Known rows, with every step that occurs:
tugedur, mefaza, dobegi, mugu: 0.54	0.21	-1.16	0.01	1.63	3.19	-0.13	-1.57	0.62	-0.61	0.80	-3.31	0.90	1.49	0.36	0.29	1.04	-3.27	0.75	-1.32	-3.06	3.35	0.73	-1.01	-0.53
zubuk, mugu, virodi: 2.29	0.32	-1.47	-0.61	2.25	-3.07	2.24	-1.22	-0.63	0.18	1.81	5.99	-0.18	1.92	1.08	1.55	-3.71	1.10	0.77	3.46	-0.35	1.44	1.81	-0.60	-0.35
mefaza, nusik: -0.44	1.63	-0.13	-0.60	1.16	-2.10	1.94	1.62	-1.14	1.70	-0.69	-1.27	2.27	0.69	-0.57	0.11	-0.28	-0.73	-1.18	-0.14	1.33	-0.81	0.81	0.66	-0.59
mefaza, nusik, mugu, pibug: -0.55	-0.41	0.69	-1.52	-1.28	-1.75	-2.47	0.25	0.21	0.69	0.24	-2.89	2.40	-1.33	-2.90	1.83	-1.38	-0.51	2.00	-3.18	-1.28	0.40	-0.98	4.57	-0.86
tugedur, mefaza, dobegi, mugu, virodi: 2.90	0.31	-0.08	-0.97	1.26	0.31	0.63	-1.69	1.26	-1.10	4.87	-0.08	0.26	0.88	-0.05	2.44	0.52	-3.45	0.72	-0.07	-2.49	4.08	1.47	-2.14	-0.48
mefaza, nusik, mugu, zubuk: -1.50	0.27	-0.76	2.16	0.50	-4.36	-0.27	1.46	-0.20	0.17	-0.70	-1.13	0.64	-0.53	-1.24	0.88	1.99	0.51	-0.78	-2.25	4.21	-1.14	-0.65	1.09	-2.54
dobegi, mefaza, nusik, mugu, nezede: 0.45	0.23	-1.62	0.09	-4.48	-1.25	-1.45	1.92	-0.74	-0.71	-1.25	-1.83	1.58	0.68	-0.30	1.08	-1.27	2.89	0.21	-0.98	1.58	-1.32	0.57	-3.31	-1.65
dobegi, mugu: 0.01	-0.19	0.27	0.15	0.72	1.12	-1.28	-1.47	1.67	-0.26	1.64	0.52	2.33	2.35	-0.32	0.84	0.21	0.94	1.84	0.69	-1.60	1.45	1.92	2.02	2.22
nezede, bulav: -2.42	1.35	-1.45	-2.74	3.37	1.97	-1.49	1.21	-1.48	0.15	-0.39	2.68	3.48	1.88	-1.11	-0.34	-3.10	-1.60	1.46	0.89	-1.09	-1.57	2.34	2.17	1.13
tugedur, mefaza, nusik, mugu, virodi: 3.45	-0.38	-1.69	-1.01	1.03	-2.87	-1.04	1.34	-1.21	-0.62	1.95	2.37	-1.30	1.31	-2.32	2.76	-0.52	-3.03	-1.88	-1.34	0.41	2.04	-1.05	-3.44	-2.43
nusik, mugu, tugedur: 1.12	0.21	-2.28	1.08	-1.30	0.47	-0.38	-0.29	2.50	-1.87	-0.64	1.04	-1.79	-0.25	-0.62	0.03	1.12	2.45	-0.79	-1.53	-2.55	-0.55	-1.66	2.81	-0.50
dasoz, virodi: -0.32	0.27	1.65	0.60	-0.48	-0.80	-0.71	-0.30	0.08	-2.32	2.03	0.33	0.07	2.38	-2.89	-0.24	-2.23	-2.02	-1.73	0.70	1.58	0.55	-1.64	-0.24	-0.03
mugu, tugedur, mefaza, dobegi: 0.16	1.47	-2.84	0.86	0.44	2.23	3.68	-0.19	0.66	-0.07	0.14	-2.09	-0.22	-1.39	0.28	-1.00	2.16	-2.40	-3.58	-1.44	-1.81	1.17	-1.61	-0.26	-1.81
nezede, mugu, dobegi: -0.35	-1.46	2.92	-1.29	1.83	-1.65	-0.47	-2.46	-0.75	0.15	-0.94	0.05	-2.84	-1.43	0.19	-0.75	0.48	-0.16	0.24	2.84	-0.71	0.05	-2.03	1.90	1.73
nusik, mugu, dobegi, mefaza: -0.06	-2.32	-1.55	0.64	0.51	0.07	-3.99	-1.90	1.61	-0.93	-1.76	0.58	-3.75	0.03	-0.89	1.92	1.84	1.67	1.83	-1.19	-1.03	-0.38	-1.36	-1.53	-1.39
dobegi, mefaza, nusik: -1.16	1.56	-1.60	0.70	0.17	-0.78	0.86	0.65	-0.75	1.33	-3.10	-0.20	1.06	1.51	-0.49	0.39	0.94	0.28	-0.86	0.71	3.75	-1.57	1.04	-4.43	-2.27
mefaza, nusik, mugu, nezede, bulav: -0.33	2.06	-1.26	-3.13	-1.75	-0.79	-2.40	3.45	-2.84	-0.74	1.01	-0.44	4.15	-0.02	-0.26	0.62	-4.05	0.23	2.41	-1.41	-2.39	-2.10	2.04	0.12	0.40
mugu, dobegi: -0.93	-0.90	0.24	-0.68	3.03	-1.14	-0.34	-0.52	0.34	1.94	2.14	0.38	0.05	-0.89	-0.99	1.43	0.61	0.22	-0.07	0.33	-1.04	0.08	-0.33	3.42	1.46
nezede, mugu, tugedur, mefaza: -0.09	-0.43	0.41	1.11	-0.41	1.66	1.25	-1.31	-1.20	-0.68	-1.72	2.43	-2.19	-0.14	-0.15	-2.63	1.39	-1.34	-4.89	2.90	0.55	1.16	-3.68	-1.51	0.31
nusik, mugu, zubuk: -2.36	-1.72	-1.14	1.86	0.99	-2.55	-1.64	0.21	1.28	-1.10	-0.22	0.55	0.15	0.71	-1.29	0.67	0.97	1.12	-0.49	-1.59	3.99	-0.44	-0.75	3.62	-1.07
bulav, nezede, mugu, nusik: -1.18	0.86	4.36	0.69	-0.93	0.11	0.74	0.99	-1.00	1.22	-3.34	-1.82	-2.93	0.11	1.82	-1.62	-1.30	0.87	-1.55	3.16	1.40	-1.15	0.02	0.55	3.07
nusik, mugu, nezede: 0.58	-1.37	-0.73	-1.22	-3.06	-0.65	-1.89	1.36	0.58	-1.49	1.71	-0.95	2.03	1.29	-1.10	0.54	-3.24	2.22	0.23	-1.04	-1.00	0.36	0.58	3.99	1.46
mefaza, nusik, mugu: 1.26	0.71	-1.51	-0.51	0.06	-1.88	-0.73	1.12	-0.02	-0.81	-2.16	-1.97	-0.47	0.90	-0.75	0.60	0.03	-0.19	0.64	-2.30	-0.87	-0.91	-0.25	0.49	-1.86
dobegi, mugu, nezede: 0.04	-0.25	1.68	-0.29	-2.81	0.31	-1.02	0.35	0.71	0.14	4.86	-0.24	5.06	1.39	0.08	1.21	-2.21	2.65	1.36	1.32	-1.49	1.42	2.71	2.91	3.89
bulav, nezede, mugu, dobegi, mefaza: 0.75	-1.87	2.58	-0.44	0.74	2.03	-2.18	-0.90	-0.71	1.65	-2.46	0.96	-7.06	-0.93	2.00	-0.16	0.21	-0.12	0.93	2.12	1.47	-1.18	0.23	-2.38	-0.34
dobegi, mugu, pibug: -1.73	-1.18	2.53	-0.71	-0.99	1.35	-3.03	-2.30	1.96	1.29	3.79	-0.11	5.17	0.14	-2.01	2.29	-0.98	0.36	3.58	0.11	-2.12	2.40	1.35	6.20	3.29
nusik, mugu: 0.62	-1.13	-2.17	-0.80	0.59	0.19	-2.38	-0.25	1.55	-1.84	-1.61	-0.50	-1.02	2.25	-1.29	0.38	-1.06	0.62	0.93	-1.66	-1.22	0.31	-0.32	3.06	-0.20
mefaza, dobegi, mugu, zubuk, bulav, nezede: -0.18	-2.10	2.37	0.69	0.47	1.12	1.96	0.54	2.66	1.23	3.80	-2.15	1.96	-1.79	1.85	-0.21	1.73	-1.27	4.34	-4.47	3.39	-0.17	3.52	0.87	0.02

Rows:
0.68	0.75	-0.43	0.48	-0.72	1.94	3.40	-2.03	-0.35	-1.77	-2.64	-2.59	-3.14	-1.93	1.57	-3.40	2.04	-2.85	-3.45	1.13	-1.47	0.97	-3.21	-1.75	-1.41
nezede, mugu, tugedur, mefaza, dobegi
-2.25	1.33	-0.50	-3.32	0.02	1.15	-1.07	2.77	-2.07	0.43	2.95	1.90	6.71	1.10	-0.75	0.03	-5.17	0.05	0.96	1.46	-0.51	-1.58	3.13	3.07	3.00
mugu, nezede, bulav
1.19	-2.81	0.98	-2.06	1.59	2.67	0.92	2.29	0.77	2.35	1.41	1.93	1.35	1.37	-0.85	-0.93	-2.48	-1.15	1.38	-3.12	2.66	-0.44	2.68	1.78	1.43
zubuk, bulav, nezede
1.54	1.94	-1.92	1.11	-1.61	-1.66	0.90	1.01	1.11	-0.82	-1.14	-0.75	-0.95	-1.61	0.04	0.31	2.02	2.03	-1.09	-2.07	-2.07	-1.42	-1.44	0.09	-1.75
mefaza, nusik, mugu, tugedur
0.30	0.15	-0.90	2.20	-0.14	3.41	-0.63	-0.93	1.22	0.63	2.93	2.95	1.15	0.70	-0.68	0.51	2.60	0.03	-2.53	0.41	-2.30	2.78	-0.86	-1.23	1.21
dobegi, mugu, tugedur, mefaza
1.95	-0.80	2.73	-2.19	0.40	-2.86	1.18	-1.83	-0.12	-1.75	0.95	3.03	-1.50	1.01	-0.40	-0.10	-2.07	-0.51	-0.65	4.49	1.57	0.64	0.01	1.03	1.72
nezede, mugu, virodi
0.87	-0.80	-3.10	1.57	-0.44	2.43	-1.33	0.14	0.95	-1.23	-0.52	2.03	-1.95	0.65	-1.80	-0.09	1.38	-0.38	-3.44	-2.06	-1.87	1.50	-3.07	-0.14	-1.32
nusik, mugu, tugedur, mefaza
-1.88	2.13	0.35	2.29	0.25	1.61	1.01	-1.79	0.54	-0.35	0.18	-4.71	2.48	0.16	0.09	0.19	2.69	-0.77	-0.60	0.02	-2.93	2.56	-0.43	-3.35	1.68
tugedur, mefaza, dobegi, mugu, nusik
1.27	-0.02	-0.51	-0.74	1.53	-3.12	-1.53	0.38	-0.30	0.57	0.12	-1.84	-2.23	-2.07	-0.70	2.15	1.67	0.37	1.41	-2.50	-2.75	-0.58	-1.27	0.52	-1.29
mefaza, nusik, mugu, dobegi
0.06	0.40	1.44	0.43	-1.30	-0.28	1.99	-1.67	0.49	-1.47	-2.07	1.20	-1.64	-1.09	0.75	-2.78	0.92	1.61	-2.37	3.39	-0.17	-0.68	-1.81	1.45	1.32
nezede, mugu, tugedur
-0.96	2.12	-1.99	-2.03	-2.91	0.76	-3.29	2.69	-2.57	-0.88	-1.37	0.67	3.26	0.63	-0.20	0.90	-2.68	1.21	2.87	-0.72	0.10	-3.01	1.78	-4.72	-1.04
dobegi, mefaza, nusik, mugu, nezede, bulav
-1.00	0.52	-0.22	0.60	1.22	-1.91	0.15	-0.09	-0.89	2.49	-0.95	-0.30	-0.21	-1.42	-0.50	1.90	2.84	0.78	0.06	0.43	1.59	-1.54	-0.22	-4.32	-1.67
mugu, dobegi, mefaza, nusik
-0.63	-2.01	4.66	-0.20	-1.40	0.76	1.96	0.60	-0.60	0.92	-2.10	-0.08	0.07	-0.54	0.42	-3.04	-1.02	1.11	0.15	0.88	3.37	-1.19	-0.40	-1.72	3.72
zubuk, bulav, nezede, mugu, nusik
1.36	0.12	3.38	-0.39	0.23	-0.03	-0.74	0.71	-2.13	2.74	-2.91	-0.86	-6.63	-2.26	2.66	0.17	1.17	-0.94	0.60	1.45	2.01	-2.14	0.17	-4.83	-1.81
bulav, nezede, mugu, dobegi, mefaza, nusik
-3.23	-1.49	2.42	1.60	0.82	-2.93	0.82	-1.31	-0.69	-0.27	-1.56	0.79	-0.15	-0.03	0.12	-1.91	0.62	0.21	-1.87	3.23	6.61	-0.55	-1.34	2.39	0.37
nezede, mugu, zubuk
2.87	-1.47	1.96	-0.36	-1.06	2.50	3.16	2.28	-2.41	2.19	-0.66	2.40	-2.18	-2.15	0.82	-3.18	0.82	-3.18	-2.87	-1.09	2.88	-0.15	-1.94	-5.64	-0.55
zubuk, bulav, nezede, mugu, tugedur, mefaza, nusik
-1.80	-1.25	3.43	1.10	0.97	-0.70	0.05	1.42	-0.83	1.66	-1.14	0.86	-2.94	-0.36	1.60	-1.46	-0.98	-1.11	-1.57	1.80	6.60	-1.23	0.90	3.19	-0.03
bulav, nezede, mugu, zubuk
1.23	2.70	-0.57	1.13	-1.36	1.64	2.75	-2.23	3.64	-1.60	1.87	-3.28	0.27	-2.00	2.12	-0.11	3.09	1.08	1.69	-0.95	-5.14	0.32	1.13	1.33	0.23
mefaza, dobegi, mugu, tugedur
0.93	1.84	-2.95	2.45	-3.03	-0.36	0.05	0.13	1.33	-1.22	-3.61	0.25	-2.21	-0.80	0.14	0.35	3.20	2.85	-0.58	-1.47	0.15	-1.99	-1.36	-4.99	-3.19
dobegi, mefaza, nusik, mugu, tugedur
-1.86	-0.86	-1.58	2.23	1.50	-2.60	-1.39	2.07	-2.00	0.76	-0.48	-0.12	0.35	0.54	-2.10	0.84	2.09	-2.23	-3.57	-2.44	5.40	0.95	-2.18	-2.07	-3.45
tugedur, mefaza, nusik, mugu, zubuk
-1.84	-4.56	-0.79	1.02	0.55	-2.26	-0.33	-0.04	1.86	-1.17	0.97	2.07	2.97	0.40	-2.63	-0.53	1.16	1.07	1.38	-3.51	5.76	-0.09	-0.97	1.64	-0.04
nusik, mugu, zubuk, bulav
0.42	1.16	0.60	1.21	-0.73	0.19	2.61	0.06	-2.73	0.34	-2.34	0.87	-1.58	-1.48	0.50	-2.23	2.10	-2.08	-5.16	2.33	1.24	0.23	-3.49	-4.06	-0.97
nezede, mugu, tugedur, mefaza, nusik
0.63	1.38	-0.16	-0.46	0.78	1.08	0.60	-2.21	2.59	-1.74	0.65	-4.55	1.11	0.53	1.47	0.16	0.89	-0.55	3.45	-0.87	-3.65	1.09	2.19	2.03	0.49
mefaza, dobegi, mugu
0.16	0.44	-2.29	0.60	-0.99	-0.53	-1.70	0.23	0.06	-1.40	-4.53	-1.12	-1.42	1.87	-0.71	0.65	0.93	1.03	0.77	-1.62	1.53	-1.27	-0.30	-4.51	-3.26
dobegi, mefaza, nusik, mugu
1.03	1.95	-4.41	1.71	0.91	1.78	4.59	-1.47	-0.53	0.15	-1.73	0.36	-1.68	-1.04	3.13	-1.72	0.25	-1.07	-2.11	0.14	-4.05	1.77	-1.25	-3.40	-3.53
zubuk, mugu, tugedur, mefaza, dobegi
-0.58	2.70	0.46	-3.08	-1.04	2.37	-0.45	0.33	-0.07	-1.69	3.68	-2.99	5.76	-0.53	2.01	0.31	-2.94	-0.21	5.19	0.02	-5.32	-0.47	4.46	1.31	2.52
mefaza, dobegi, mugu, nezede, bulav
1.73	0.36	2.42	0.19	-1.28	2.25	1.28	0.80	0.49	0.85	-1.57	1.47	-5.04	-1.24	2.29	-1.97	-0.86	0.04	-1.80	1.68	-0.20	-1.32	-0.05	2.03	0.62
bulav, nezede, mugu, tugedur
-0.67	-0.84	-2.28	1.41	2.25	-0.29	-0.28	-2.57	-0.64	1.39	-2.00	3.94	-2.60	0.28	1.78	1.20	0.40	2.49	1.99	2.71	-0.91	0.03	-0.05	-4.51	-1.61
zubuk, mugu, dobegi, mefaza
-0.08	-0.55	-1.38	0.21	3.49	-1.81	0.55	-1.88	-1.00	2.14	0.18	3.07	-1.24	-0.63	1.92	0.93	-0.92	1.62	1.61	2.07	-3.10	0.69	-0.17	0.41	0.10
zubuk, mugu, dobegi
2.43	0.70	0.76	0.01	-0.47	4.35	2.79	0.42	-0.44	0.11	-2.16	-2.43	-6.38	-2.17	3.00	-2.56	0.52	-4.15	-2.91	-0.31	-1.49	0.39	-1.22	-1.11	-2.12
bulav, nezede, mugu, tugedur, mefaza, dobegi
-0.78	0.24	-1.54	-3.51	-1.35	1.30	-4.00	2.25	-1.30	-1.74	1.53	1.08	3.57	1.23	-0.92	0.35	-4.78	0.78	2.70	-0.63	-2.76	-1.28	1.83	2.97	1.93
nusik, mugu, nezede, bulav
0.64	1.31	0.98	-1.11	-2.86	0.56	1.30	-0.63	1.68	-0.88	3.94	-5.06	3.72	-0.54	1.73	0.45	-1.54	1.35	2.97	-0.24	-3.56	0.94	3.02	2.65	2.09
mefaza, dobegi, mugu, nezede
-2.12	1.85	1.85	2.17	-0.73	-0.78	-0.24	-1.16	1.44	0.13	0.91	-1.28	3.61	1.08	-0.48	0.83	1.68	3.63	0.29	2.25	-1.59	0.49	0.60	0.06	4.42
dobegi, mugu, nusik
-3.67	-3.46	0.25	0.93	1.60	-2.59	2.11	0.40	0.82	1.05	2.43	2.66	5.89	0.39	-2.36	-1.26	1.16	0.49	-0.30	-1.36	8.08	-0.34	0.25	1.52	0.99
mugu, zubuk, bulav
1.50	-1.66	4.02	-1.59	1.99	0.77	-1.24	0.23	-0.83	2.27	-0.21	0.15	-5.86	-1.64	1.81	-0.23	-1.00	-1.36	0.55	1.51	-0.68	-0.62	0.03	2.73	1.29
bulav, nezede, mugu, dobegi
